What can hang from each mark:
batop: gebu mava pefemi
mava: mapipul
zalako: mapipul selo
lamu: funis vugu zalako
vugu: lamu pefemi
mapipul: mava
selo: zalako
funis: lamu pupeku
rofod: batop
pupeku: pefemi
pefemi: batop pupeku

Every row comes from one small tree of marks. The marks that hang from a mark follow it in brackets, in alphabetical order. Every link used is in the known rows. Which tree was each row made from?
Known rows:
rofod[batop[gebu pefemi[pupeku]]]: [-15  -8 -14  -1  -9  13  17  -7  12   5  -7 -25 -15  20  -1   6  12  -5
  -3 -10 -35  -2 -16  -6 -11  -3 -12  25 -22 -11 -11 -13]
batop[mava[mapipul] pefemi]: [ -6  -8  -7   3  -4   4   6 -19  21  -2 -10 -40 -12  -2 -18   8   6 -15
  -8  -4 -16   6  -2 -15  -6   0  -8  26 -20  -7  -4  -3]
selo[zalako[mapipul[mava]]]: [  4   0  -4  10  14 -12   0  -8   5 -11   1 -29 -11  -7  -4  17 -21  -5
 -15  -1 -10   2  -1  -1   6   0 -11  -5  -6  -7  16  -4]
pefemi[batop pupeku]: [-19   6 -23 -16  17   3   5  -4  11  12  -3 -13   1  -3   0   2   1  17
 -10  -3   0  -8 -10  10  -2  10 -11   0   5 -20  16 -15]
funis[lamu[zalako[mapipul]] pupeku[pefemi]]: [ 17 -21  -1   8   2   8 -12  -9  22  -7 -15   4   8 -15  -3 -20 -11 -10
   3  -8  -9 -10   0  -9  -1  -1  -7  -5  -1   4  24 -29]
pupeku[pefemi[batop[mava[mapipul]]]]: [-11   1  -7  -2   3   7   5 -22   9   9 -22 -34   2 -17 -32 -20  -5  -1
 -12   0   0  -8  -2  -9  -3   2 -13   3  -9 -11   6  -6]
mapipul[mava]: [ -9  -2 -11   0  -5   0   3  -7  -5   0   4 -13  -2 -10   0   5  -8  -1
  -9  -5  -3   0  -1  -3   7   2 -10  -3   8   6  18  -5]
funis[pupeku[pefemi]]: [ -6 -19  -7  -5 -18  17   2 -18   4  -2 -22   2  -1  -9   4 -19  -3 -11
  -3  -8 -14   4  -6  -9   4  -6  -9  -3   1   3   5  -9]
pupeku[pefemi]: [ -9 -12  -2   2  -9   9   4 -14   5  -1 -13 -12   2  -7  -4 -14  -2  -4
  -7   1  -8   1  -1  -1  -1  -3 -13  -1   0   1   4 -14]
vugu[lamu[zalako] pefemi]: [ -2  10 -14  -2  10 -20 -12  -7  -4  -8  12   2  -7 -13  17  -9  21   4
   2 -23  -1 -13  -6   4  -7  -9  10  -2 -23   5   7 -35]
batop[gebu]: [  3 -11   0  -1   0   3   3  -6  -9  -8  -3 -18  -4   4  -2  -1   2   2
   0  -7 -13  -8   4  -4   6   5  -1  -1 -15   6  -3  -6]
vugu[pefemi[pupeku]]: [-11   9 -18 -11  10   1   0  -4   8  -1   2 -11  -5   1   9   9  11  10
  -4 -13  -7  -7 -16   0 -15   1  -4   4 -24  -6  13 -29]
funis[lamu[vugu] pupeku]: [ -1 -27 -12  -2 -12  15  -8 -11   5  -8 -18   1   0   1  12  -9 -17  -5
   1 -10  -2 -12   2  12   0   0  -5 -12 -15   3   3 -17]
selo[zalako[mapipul]]: [ 10  -7  -1  10  19 -12   1  -7  14 -17  -4 -30 -10   1  -1  16 -13  -2
  -8   4 -13   4   2   5  -1   3  -7  -1 -15 -16   3  -9]
funis[lamu[zalako] pupeku]: [ 11 -20 -19  -5   5  15 -11  -3  15  -9   0  16   9  -4   7 -12   1   2
   6 -16  -1  -5   2  -4   4   0  -2  -6   1   1  19 -27]
zalako[mapipul]: [  7  -7   3  11   5 -10   3  -5  12 -11  -4 -27  -5  -9   2  11  -9  -2
   0   4 -11  -3   4  -3  -1  13  -5   6  -4  -4  13  -8]
rofod[batop]: [ -9 -10 -11   8 -15   9  15  -6   5  -9  -2 -15  -4   4   2  -3   1   1
   5   0 -14   3  -2  -4  -3   5 -12  10  -6  -8   2 -12]
lamu[vugu[pefemi] zalako]: [-11   5  -9   4  -7 -12 -22  -7  -4 -13   2  -2  -3  -4  21 -12   2   2
  -6 -12  10 -19  -5   8  -2  -8   1  -4 -26  15   3 -33]
vugu[lamu]: [ -3  -4 -10   0   7  -9   5 -11  -1  -1   2 -14 -10 -11   8   1  10   2
   0 -11 -12  -3   3  10  -3  -1   1   0  -9  -9   3  -9]
funis[pupeku]: [ -1 -16 -15  -7  -9  11   2 -11   3  -8 -12   1  -5  -4  12  -4  -1  -4
   3 -11 -11   5  -3  -6   7   3  -4   0   0  -2   8  -7]
lamu[funis]: [-12 -14 -15   8 -12  -7  13  -7   3  -8  -8 -20  -4  -9  10   7   0   8
  -8  -6  -4  -7   9  -4 -10  14 -12  -1   8  -3  13  -8]
lamu[funis[pupeku]]: [ -9 -22 -22   2 -20   2  10 -12   2  -9 -18  -4  -7 -11  19   3  -1   2
  -5 -16 -10  -3   3 -10  -4  11  -9  -3   8  -1  15  -5]
pefemi[batop]: [-15  -3 -14  -9   5   0  -2  -7   1   5  -7 -12   2  -4   2  -5  -7   9
  -6   0   8  -6  -1   6   4  11  -8  -6   7  -9   7  -9]
lamu[zalako[mapipul[mava]]]: [  4   5  -3  12   7 -17  -8  -4   6  -7   9 -14  -3 -21   1   3  -8  -2
  -6  -5  -3  -9   3  -8   9   5  -7   2  12  10  34 -14]
zalako[mapipul selo]: [  0 -10   3  10   8  -6   7  -4  18 -10 -12 -25  -5  -4   1  -7 -11   6
   3   6  -6   1   6  -4   8  15 -12  19  -7  -6   0  -1]
batop[pefemi[pupeku]]: [-17  -6 -17  -9   3   7   7  -8  23   8  -4 -18 -10   9   6  13   9  -3
 -10  -8 -18   4 -12   2  -8  -3 -12  19  -5 -15   3 -14]
pefemi[batop[gebu]]: [ -7  -6  -7  -9   6   1  -1  -7 -12   4  -9 -16   0   2  -5  -8  -5   9
  -5  -3   1 -14   0   1   9   9  -3  -9  -6  -2  -3  -5]
rofod[batop[gebu mava[mapipul]]]: [  4  -6  -2  12  -5  11  20 -13   0 -12  -8 -43 -13   3 -27  -3   6  -3
   6  -7 -29  -6   1 -20  -5   6  -5  19 -37  -3  -5  -1]
batop[gebu mava[mapipul] pefemi[pupeku]]: [ -3  -2  -9  -5  10   9  12 -16  18   4  -9 -46 -18   5 -23  10  15 -10
 -10 -14 -33  -5  -9 -16  -9   0  -8  29 -36  -9  -5  -2]
batop[mava[mapipul]]: [  2  -4  -6   4   6   5   9 -14  11  -9  -6 -36  -7  -9 -20   4   5  -3
  -1  -4 -11   0   5 -11  -5   8  -5  14 -18  -6   8  -3]
zalako[mapipul[mava] selo]: [ -5  -3  -1  12   6  -7   7  -6  10  -5  -8 -25  -6 -12  -1  -6 -19   3
  -6   2  -3  -1   2  -7  15  12 -16  13   3   4  13   4]
pefemi[batop[gebu mava] pupeku]: [ -3   5 -20 -11  22   7   1  -7  -3  10  -1 -27  -4   1 -19  -8   8  13
 -18  -8 -19 -20 -18  -5   3   6  -2   0 -18 -10   5  -2]

Write each row's tree:
[ -3 -11 -27   3 -10 -14   4 -13  -1  -9  -3   7 -11 -22  25  -9  15   1
  -3 -31 -14 -12   5  -1  -3   0  -1  -4   6  -1  18 -15]	vugu[lamu[funis[pupeku] zalako]]
[ -4  -2   1  -3   5  10   5 -22  -4   6 -24 -37  -1 -11 -35 -23  -3  -3
 -10  -4  -9 -17  -2 -14   2   3  -8  -1 -22  -2  -2   0]	pupeku[pefemi[batop[gebu mava[mapipul]]]]
[ -1 -24 -12  -3   0  22  -6  -8  22  -4 -18  20  14  -6  -2 -46  -5   1
   3 -13   0  -3  -1  -6  11  -7 -15   1  -1   2   4 -23]	funis[lamu[zalako[selo]] pupeku[pefemi]]
[ -2  -4 -15  -3   7   9   3 -10  11   6  -1 -31 -14  10 -14   1  16  -8
 -19 -11 -37  -7 -20 -15  -3  -6  -6  20 -27  -5  -8  -2]	batop[gebu mava pefemi[pupeku]]
[ -3  -6  -4  -1   1   9  -3 -16 -12   8 -14 -24   3  -7 -26 -32  -3   1
 -19  -2 -13 -18 -11 -13   8  -3  -7  -9 -15   4  -5  -1]	pupeku[pefemi[batop[gebu mava]]]
[ -7   2 -13  -4  11   3   4 -15   8   1 -11 -35  -2 -11 -23  -4  -2   4
  -6  -1   2  -7   1  -5   0  13  -7   6  -9 -14   8  -2]	pefemi[batop[mava[mapipul]]]
[ -8  -7  -9  -9   5   8   6  -8  11   7  -4 -22 -12  13   0   9  12  -5
  -9 -11 -27  -5 -12  -4  -4  -3  -7  16 -18  -7  -6  -9]	batop[gebu pefemi[pupeku]]
[-21  14 -24 -19  15  -1  -3  -4   5   9  -5 -10  -1  -2   7   1   4  17
  -9 -11   7 -12 -19   4 -10   7  -5  -3 -16 -11  14 -29]	vugu[pefemi[batop pupeku]]
[-17 -22 -19   7 -31  -1   2 -17  -4 -12 -24  -9 -12  -9  28  -4 -11  -3
 -10 -14  -6 -14   5   4  -4   8 -11  -7  -1   6   6  -4]	lamu[funis[pupeku] vugu]
[-21  16 -26  -9   9  -3 -15 -12  -1   8  -7 -21  -6  -4   2 -11  -1  10
 -23  -9   0 -27 -27   6  -7  -2  -2  -5 -34  -6   4 -20]	lamu[vugu[pefemi[batop[mava] pupeku]]]
[-12  11 -22 -13  25   6  10 -13  17   9  -7 -36  -5  -9 -24   4   6  11
 -10  -6  -7 -10  -7  -2  -7  12 -10  11 -14 -25  18  -7]	pefemi[batop[mava[mapipul]] pupeku]
[ -6 -22 -15 -12  -4  24  -6 -14  10  11 -28   5  13  -9  -6 -26 -18   0
  -4  -7   6  -8  -6  -1   0   1 -11 -19   3  -7  10 -21]	funis[lamu pupeku[pefemi[batop]]]
[-15  -8 -23   6 -29 -12 -16 -14  -7 -18 -15   8  -8 -11  37 -13   0   0
 -10 -26   5 -22  -5  -3  -6  -2  -1 -12 -15  19  11 -29]	lamu[funis[pupeku] vugu[pefemi] zalako]
[-23   3 -24   8 -14 -16 -12 -17 -12  -3 -15 -26  -5 -13   9 -13  -9   8
 -27 -10  10 -32 -12  -4 -13   6  -6 -14 -23   5   1 -15]	lamu[funis vugu[pefemi[batop[mava]]]]
[-13  -6 -20  10   2 -22   9  -7   8  -8   1  -6  -7 -17  16 -22  13  15
  -4 -20  -3 -14  11   4   1   6 -11   9   2  -7   2 -12]	vugu[lamu[funis zalako[selo]]]
[-20   6 -21 -14  15   3 -15  -5   8  10 -10 -11   5   1   7  -3 -13  16
 -10 -10  16 -30 -15  23 -17   2  -6 -16 -31  -8   9 -39]	funis[lamu[vugu[pefemi[batop pupeku]]]]
[-11  -7   1  -7  -3   6   0 -14 -10   8 -19 -16   5  -4 -12 -25  -7   3
 -10  -1  -2 -16  -4  -3   6   0  -9 -12  -4   0  -5  -8]	pupeku[pefemi[batop[gebu]]]
[ -9 -11 -19  -8  -8  17  -5 -21   1   8 -24  -6   2 -13 -12 -32  -7  -6
 -18  -6 -10  -6 -18 -15  10  -5  -8  -8   0  -3   4  -2]	funis[pupeku[pefemi[batop[mava]]]]
[-12   8 -29 -10  22   7   1  -7  10  13   0 -22  -1  -6 -14  -6   6  13
 -19  -3 -10 -11 -17  -1  -1   6  -8   2  -6 -18  15  -7]	pefemi[batop[mava] pupeku]
[ -5   9 -15 -12  27   7  10 -12   4   9  -9 -41  -9  -4 -29  -1   7  12
  -8 -10 -14 -19  -7  -6  -3  12  -6   8 -26 -16   9   0]	pefemi[batop[gebu mava[mapipul]] pupeku]
[-18 -18 -17  10 -34  -1  -6 -22   0 -11 -25   6  -3 -17  21 -28  -6  -9
 -15 -17  -4 -20   2  -1  -1  -7 -14 -10   7  12  12 -16]	lamu[funis[pupeku[pefemi]] vugu zalako]
[-27   9 -15  -5   0 -13 -23  -7  -1  -4 -11   2   3  -2  17 -37  -8  15
  -9  -7  28 -23  -8  13  12  -1  -7  -2 -20   6 -11 -26]	lamu[vugu[pefemi[batop]] zalako[selo]]
[-11 -19 -17   4 -23  -3  13 -23  -3   0 -24  -5 -10 -24  16 -16   4  -7
  -8 -24 -20  -8   1  -4 -10  -3  -9  -8   1  -4   7  -7]	vugu[lamu[funis[pupeku[pefemi]]]]
[-12  15 -20  -9  16 -23 -17  -8  -7   3   6   3  -2 -14  15 -15  14  12
  -4 -22  12 -18  -9   8  -2  -5   7 -10 -15  -2   7 -35]	vugu[lamu[zalako] pefemi[batop]]
[-10 -13 -17  14 -20  11   7 -12  16  -2  -4 -28 -10   9  -9  -5   7 -15
  -9  -2 -28   6 -16 -20  -5  -6 -11  25 -16  -8 -13  -5]	rofod[batop[mava pefemi]]
[-22  10 -26   5  -6 -18  -8  -8   3  -9  -1  -7  -7 -10  26  -2   9  12
 -17 -21   1 -32  -7   8 -20   1  -7  -4 -19   4  19 -36]	lamu[funis vugu[pefemi[pupeku]] zalako]
[  0 -17 -15  14  -8 -14   4  -7  19 -18 -17  -5  -6 -15  19 -16  -6   5
  -2 -13  -8  -9   7 -16   7  17 -13  13  10   1  15  -6]	lamu[funis[pupeku] zalako[mapipul selo]]
[  6 -11  -7  15  -9  12  10  -7  -7 -11   1 -28  -9   6 -16 -12   8  -2
  -3  -5 -33  -8  -8 -20   1   1  -4  10 -28   3  -8   0]	rofod[batop[gebu mava]]
[  1  -4 -10  -3  11   3  -4  -9 -12   2  -5 -25  -1  -3 -18 -15   0   6
 -14  -3  -9 -17  -9 -11  10   7   0  -6 -16   0  -5   2]	pefemi[batop[gebu mava]]
[-22  11 -15  -4  -2 -15 -27  -9  -6  -3  -4   0   2  -6  19 -20  -5   8
 -11  -9  25 -26  -9  14   3  -3   0 -13 -17   9   4 -34]	lamu[vugu[pefemi[batop]] zalako]
[  2 -12 -17  -3  -7   4 -28  -8   3 -14  -9  16   3  -3  21 -18  -5  -1
   2 -22  10 -21  -7   5  -3  -9   5 -15 -29  16   8 -42]	funis[lamu[vugu[pefemi] zalako] pupeku]
